Each row was made from one small tree. The marks that hang from a mark follow it in brackets, in the order of their numbers. Every link used is in the known rows. Write each row's tree.
Known rows
K_494[K_111 K_530]: [ 16.0   1.6   8.7  14.2 -20.4  17.1   6.1  11.8  35.9  10.4 -20.4 -18.7
  -2.4  -9.4 -19.6   8.0   1.5   1.4   1.3 -18.9  -4.2   8.0]
K_494[K_530[K_160 K_333]]: [ 45.8   5.7 -31.3 -11.7 -36.2  23.9  32.2 -23.8  37.7   5.2  25.4 -29.9
  20.1 -34.4 -28.8 -15.4  12.1  -2.3  18.8 -11.8  -1.0   1.5]
K_111[K_160[K_530] K_494]: [-27.8  15.2  21.1   9.6  10.1  11.3  11.7  32.9  18.4  19.4  19.4 -37.1
  23.0 -19.9   2.0  -3.3  10.7  -9.9  23.8  12.9 -21.9   2.5]
K_530[K_39 K_160 K_494[K_111[K_333]]]: [ 31.2  13.8  -3.0  11.0 -15.9  42.6  25.1  27.5  45.1 -28.3  13.7 -19.8
 -11.9 -21.4  -3.9  -5.6  35.6 -29.3  23.2  -8.5   3.6 -19.7]
K_530[K_333]: [ 13.8   4.6 -13.0  -5.9 -13.3  12.6  19.3  -8.5  -2.6 -14.5  18.7   4.2
   8.8 -13.5  -8.1  -5.4   3.3  -4.9   6.4 -13.2   3.1   2.6]
K_333[K_111[K_39 K_160[K_530] K_494]]: [-37.4 -16.4   7.6  18.5  21.6  21.1 -15.7  40.6  13.9   7.3  30.1 -36.6
  25.4 -24.7 -12.7 -24.9  17.2  -1.9  25.9  -6.1   7.4 -10.8]
K_333[K_111[K_39 K_494]]: [-20.5 -17.4 -16.3  12.0  21.3  21.7 -26.9  32.5 -16.8  -6.9  12.7 -27.5
   4.3 -15.5 -19.8 -21.9   6.4  -3.2   7.6 -12.3  28.7   2.3]
K_111[K_39]: [ -3.4  -6.5   2.5  11.0   9.2  -0.5 -22.2   5.7 -16.7  -6.7  24.4  -1.3
  -0.1   5.3  -3.9 -19.2   9.6   1.7   4.9 -15.2  17.4 -12.5]
K_39[K_111[K_160]]: [-20.3   4.3   3.3   8.1  15.9   1.2  -7.4   5.3   2.1   8.1  -2.5  16.8
  -1.9  -0.1   2.0 -15.2   6.5  24.0  10.7  21.5 -11.8  -9.3]
K_39[K_111[K_494]]: [-17.9  15.5  -9.7  14.6  24.1  11.8 -10.7  12.0  -6.5  12.8  -9.4 -13.3
  -3.6 -16.0  -3.4   4.3  -8.9   5.7  15.2  13.9  -7.8  14.3]
K_39[K_111[K_333 K_494[K_530]]]: [-12.0  24.8  -2.5  35.6  13.1  30.1 -19.5  25.9  18.9  18.2  -6.8 -43.6
  -4.7 -20.5 -26.3 -10.5  -9.3   1.9   6.7   0.5  -7.3  10.9]
K_160[K_111 K_530[K_39 K_333 K_494]]: [  6.6   0.0  15.4   2.1 -18.7  17.4  46.4 -26.3  41.6 -26.3  32.4  -5.1
  15.3 -33.5 -15.4  24.8 -11.9 -17.2  28.6 -20.1 -26.2 -35.5]
K_530[K_494]: [ 10.5   5.8  16.3   7.8  -7.0  10.8   0.2  -6.1  10.8  -4.6   1.5  -4.9
  -6.4 -15.8  -9.2  -2.7  10.1 -14.5   7.6  -9.0   2.0   2.7]
K_494[K_530[K_333[K_111[K_39 K_160]]]]: [  2.0 -23.6 -13.8   9.1 -12.3  31.0  -2.6  10.6  11.7  -5.3  34.2 -12.5
  19.6 -19.6 -46.8 -48.1  16.8  13.0  10.2 -26.7  21.9 -18.4]
K_333[K_111[K_160[K_530]]]: [-23.6 -23.5   9.0   2.7   2.4   9.9   6.2   8.5  40.4   7.7   4.0  -5.7
  23.4 -15.8  -2.0  -7.1   9.7   7.8  11.7   3.2 -10.0 -15.0]
K_494[K_530[K_160 K_333[K_111]]]: [ 39.7 -20.7 -47.2 -13.4 -34.1  35.4  28.2 -24.2  49.2  -1.1  11.6 -27.1
  23.4 -43.2 -37.8 -17.3  10.0   4.6  13.6 -14.6  10.2  -1.0]
K_530[K_39[K_111] K_494]: [  6.5   6.0   5.4  10.5  15.2  10.9  10.2 -18.2  13.4  -6.2   7.1  20.3
 -12.0  -5.1  -9.3  11.2  -1.2  -3.3  28.4  -0.2 -10.6 -25.8]
K_530[K_160]: [ 20.3   0.2 -22.8 -11.7  -9.2   7.6  11.2  -8.2  19.2   2.6   8.6 -15.5
   7.9 -14.5   2.9  -7.3  17.2   0.3  10.1  12.3   0.9  -1.6]
K_333[K_111[K_160]]: [-20.4 -23.4  -6.9  -3.8   3.3  14.2  -0.7  22.1   9.2  -4.7  -3.4   3.5
   6.4  -5.5 -12.0 -22.5  12.3  14.1  -2.7  11.2   6.8  -8.1]
K_160[K_111[K_494] K_530]: [-30.6   5.0  14.1  10.9   6.4   5.5   8.2  13.6  23.0   6.1  -1.6 -44.6
  13.0 -28.1   0.8  23.5 -21.5  -3.2   9.5   7.5 -27.3   4.3]
K_494[K_111[K_39 K_333]]: [ -3.7   1.5  10.3  32.1   3.6  23.8 -28.9  46.1  -1.6 -26.0   9.7 -11.8
 -14.8   0.6  -0.8 -23.3  22.9  -7.9  -2.0 -26.8  23.7  -7.5]
K_333[K_111[K_160[K_530[K_494]]]]: [-14.3 -18.8  23.5  11.1  -5.5  22.9   8.0   2.0  52.3   4.0   4.7 -10.7
  15.3 -32.0 -11.6  -8.2  18.6  -7.0  21.5  -3.7  -8.4 -15.5]
K_111[K_39 K_160 K_333 K_494]: [-34.4  18.3  12.7  27.3  22.1  28.2 -30.1  73.5 -24.9  -8.6  38.9 -42.7
   2.1  -5.1 -10.4 -51.4  27.6 -10.2   6.6   1.3  20.6  -3.8]
K_39[K_111[K_333 K_494]]: [-23.9  23.1  -6.4  27.2  25.6  24.4 -20.4  34.3  -3.7   0.0  -5.3 -25.0
  -8.6 -15.4  -1.9  -9.3  -3.1  -3.1   6.7  11.1  -2.0  10.9]
K_39[K_111[K_160[K_530] K_494]]: [-35.7  15.6  14.9  19.6  23.9  10.7   2.1  20.4  23.5  25.9   7.4 -21.2
  18.0 -24.3   5.0   0.5   1.9   6.5  32.8  21.3 -30.0   1.1]

Write each row's tree
[ -7.4  -5.2   3.4   2.6 -18.9   5.8  27.7 -21.1  29.7 -14.6  12.8 -11.2
  19.6 -30.4  -3.3  16.1 -17.7   4.2   8.6 -11.0 -24.0 -10.0]	K_160[K_111 K_530[K_333]]
[ 22.0   2.6  25.0  25.8 -22.0  31.0   9.4  -2.8  34.0 -20.9  33.6 -10.2
   8.1 -38.8  -8.1  -3.2  26.6 -27.5  34.8 -51.9   6.0  -8.2]	K_160[K_530[K_333 K_494[K_111[K_39]]]]
[ 17.3 -14.5 -14.0  -0.1 -19.0  36.6  14.0 -14.0  18.7 -25.4   5.7   2.9
   2.4 -36.7 -25.4  -9.7   9.9 -12.8   9.8 -23.0  17.5   1.8]	K_530[K_333[K_111] K_494]
[-27.1  12.3   7.0  23.9  17.7  15.0 -17.9  27.0   3.2  -4.0   2.1   4.9
  -7.3  -1.4   2.8 -28.0  12.6  16.0   2.3  19.4  -5.6 -12.8]	K_39[K_111[K_160 K_333]]
[ -2.7  18.0  30.3  20.9  -2.9  39.4  17.8  56.4  25.1 -28.2  12.7  -5.2
 -14.5  -4.0  -8.3 -19.0  33.9 -23.0  13.8  -5.6  -0.3 -25.4]	K_530[K_39 K_494[K_111[K_160 K_333]]]
[-31.0  17.5   0.1  13.2  25.9  14.6  -6.6  32.5  -8.2  13.5  -0.4 -12.5
   1.7 -12.7  -3.7 -16.4   5.6  12.9  18.3  27.6 -10.1   7.1]	K_39[K_111[K_160 K_494]]
[ 20.4 -19.9 -30.2  -8.2 -18.0  29.0  36.5 -13.6  29.5  -9.6  19.6  -1.5
  17.2 -15.8 -44.3  -0.1 -10.3   0.3  14.7 -26.4   3.8 -25.3]	K_494[K_530[K_39 K_333[K_111]]]
[-23.5  19.0  17.5  34.5  10.5  33.0 -27.3  65.1  -3.6   9.8  37.3 -60.4
   6.8 -11.6 -33.3 -52.4  20.9  -7.7   7.2  -9.7  12.6  -4.1]	K_111[K_39 K_160 K_333 K_494[K_530]]
[-21.7  -6.2  25.8  17.7   9.2  -2.0  -9.2  13.6  12.2   7.7  41.3 -10.5
  20.6  -5.3   3.7 -23.2  20.2   3.1  22.4  -9.1  -3.7 -25.2]	K_111[K_39 K_160[K_530]]
[-30.4  -1.0   0.0  14.9  18.1   8.9 -23.0  33.1 -23.2 -11.9  13.0 -35.8
  -4.0 -12.6 -12.9 -12.1  -8.6   3.9   1.3  -0.2   8.8  -0.5]	K_160[K_111[K_39 K_494]]
[ 28.4  20.9 -41.7   1.9 -12.8  36.6  22.2 -12.4  31.1  16.7  15.8 -42.8
  17.3 -49.6 -31.1  -9.9   2.8   1.8  33.1   2.3  -9.1  14.7]	K_39[K_111[K_494[K_530[K_160 K_333]]]]
[-31.6  -8.0 -10.2   1.8  14.2  27.5  -0.4  47.7  -0.1   2.1  -0.5 -24.4
  10.5 -18.0 -17.3 -22.5  10.2   3.6   5.0  17.6   7.4   8.5]	K_333[K_111[K_160 K_494]]
[-37.3  17.3  28.9  34.5  20.6  24.2 -21.4  60.5   4.0   2.9  47.5 -50.5
  16.7 -16.7  -2.5 -35.9  24.8 -17.8  21.4  -6.5   0.6 -11.4]	K_111[K_39 K_160[K_530] K_333 K_494]
[-37.9  27.3   2.7  27.0  26.2  27.3 -18.8  53.8  -4.6   2.5   5.2 -24.5
  -3.8 -14.3  -3.3 -29.0  10.9   5.2   9.9  25.0  -6.0   5.1]	K_39[K_111[K_160 K_333 K_494]]
[ -2.8  -8.7 -19.2   0.4   7.1  29.6  16.6  21.2  22.1  10.9   3.5 -33.8
  12.1 -13.4 -43.7   4.8 -15.0  -6.2  13.9  -6.5   1.3 -10.2]	K_333[K_111[K_494[K_530[K_39]]]]
[-20.3  15.9   3.9  28.3  20.5  25.6 -33.3  53.7 -24.4 -12.1  29.3 -41.3
  -2.8  -8.1  -9.4 -31.2  13.8 -17.5   4.3 -13.0  23.0   1.6]	K_111[K_39 K_333 K_494]
[ 20.9  14.5 -13.3  13.2   6.4  29.8  10.2  -6.1  35.6 -14.7  19.5  -5.1
 -11.8 -21.1  -5.0  -9.4  18.8 -11.4  29.0   8.3  -4.0 -31.4]	K_530[K_39[K_111[K_333]] K_160 K_494]
[ -5.9   4.4  -9.1  16.2  -9.6  25.6  -4.1  17.2  -5.6  -8.7  29.3 -49.7
  10.6 -32.4 -43.4 -19.3 -11.7   3.2   9.5 -23.2   5.2   1.0]	K_160[K_111[K_39 K_494[K_530[K_333]]]]
[  1.0  14.7   9.6  25.1  15.6  24.8  -0.3   2.4  15.7 -16.5  12.3  10.2
 -16.2  -5.6  -7.9  -1.5   4.2 -10.7  19.7  -3.7  -5.3 -29.8]	K_530[K_39[K_111[K_333]] K_494]
[  3.2  22.7  -8.3  -3.6  -7.1  33.3  43.7  32.0   7.4   6.1  45.0 -31.9
  23.1 -16.9 -42.8 -19.0   4.7 -10.0  29.9  -4.1 -10.8 -12.4]	K_111[K_160 K_494[K_530[K_39 K_333]]]
[ -3.0  24.0   0.2  15.7   5.2  31.8  12.7  41.0  14.1   5.2  21.1 -48.8
   4.0  -5.5 -33.5  -4.9  -5.2 -20.8  10.8  -7.9  -4.8 -10.9]	K_111[K_333 K_494[K_530[K_39]]]
[  3.2  -1.2  18.8   9.5 -25.5  16.9  27.2 -26.5  41.1 -19.1  14.2 -14.4
  12.2 -44.8 -11.3  14.9  -8.7 -12.1  17.7 -20.0 -22.8  -9.7]	K_160[K_111 K_530[K_333 K_494]]
[  6.1  11.0 -36.6 -13.3 -15.8  28.8  29.0   9.2   8.6 -18.0  17.0 -44.9
  13.1 -47.2 -12.7  -6.9   1.9  -1.7  12.7  12.4  -4.8  12.5]	K_530[K_160[K_111[K_494]] K_333]
[-14.5  13.8  45.1  28.4  -5.3  23.5   3.3  23.1  41.9  -0.4  22.9 -25.1
   6.5 -23.4  -1.5 -17.2  25.6 -21.7  16.9  -5.3 -14.1 -15.2]	K_111[K_160[K_530[K_494]] K_333]
[ 26.2 -10.3 -28.4   0.3 -28.9  18.5   9.4 -18.3  24.2 -12.5  35.9 -36.5
  14.3 -33.9 -35.9 -26.4   5.6  13.9  12.1 -17.6   6.1 -15.9]	K_494[K_530[K_160[K_111[K_39]] K_333]]
[-15.0  -0.5  21.4  -0.9   8.2  -1.3  31.8   8.5  27.7   6.8  33.9   2.5
  23.2   2.3   4.7   4.6   6.9  -3.4  28.6   6.6 -24.5 -39.1]	K_111[K_160[K_530[K_39]]]
[  4.6 -16.0 -16.3  -2.6 -23.4  31.3  19.1   4.7  28.9  -0.8  11.7 -11.3
  20.6 -25.1 -43.2 -29.2   8.1  12.1   5.7 -11.5   5.2  -6.0]	K_494[K_530[K_333[K_111[K_160]]]]
[-36.1   6.8   5.6  30.2  18.4  21.4 -32.1  55.3 -21.1 -23.5  16.9 -47.5
  -8.1 -12.9 -12.9 -24.2  -2.5  -2.3  -8.1  -3.4  12.9  -2.3]	K_160[K_111[K_39 K_333 K_494]]
[ 10.2 -24.2   4.1  17.2 -11.9  29.7   0.6 -20.7  31.5 -20.4  37.0  -8.1
  18.9 -43.7 -22.6 -12.6  15.7 -17.8  29.4 -45.6  17.3 -16.8]	K_160[K_530[K_333[K_111[K_39]] K_494]]
[ 10.1  12.4  -9.6  14.7  -6.4  29.3  -1.6  16.5  -8.2   4.0  41.6 -43.7
  15.9 -26.7 -42.1 -25.9   3.9 -12.8  20.3 -31.5  15.8   7.5]	K_111[K_39 K_494[K_530[K_333]]]
[-23.3 -28.2  -4.4   8.0  14.0  13.7 -23.5  26.9  -7.4 -10.6  20.2   2.9
   6.7  -0.8 -14.4 -40.1  21.8  16.8   3.5  -4.2  24.5 -20.1]	K_333[K_111[K_39 K_160]]
[-23.6 -16.4  20.1  17.6   6.2  -8.7 -14.8  -5.6  17.0  -6.8  19.4 -15.7
  10.0 -12.1   2.3   4.6 -11.3  10.3   8.7 -13.0  -9.7 -25.2]	K_160[K_111[K_39] K_530]
[-34.4  13.3  13.7  18.0  15.3  20.1  17.8  37.7  25.4 -13.2  19.6 -45.4
   9.9 -16.4  -3.4  18.6 -18.9 -15.2  13.7   5.4 -26.9 -23.4]	K_160[K_111[K_333 K_494] K_530[K_39]]
[-11.8  19.6   4.8  -3.5   3.0  25.2  50.8  27.5  16.5  -1.1  54.6 -23.1
  33.3 -24.3  -9.9  -1.6   8.7 -21.7  42.2  -2.0 -21.5 -19.9]	K_111[K_160[K_530[K_39 K_333]] K_494]
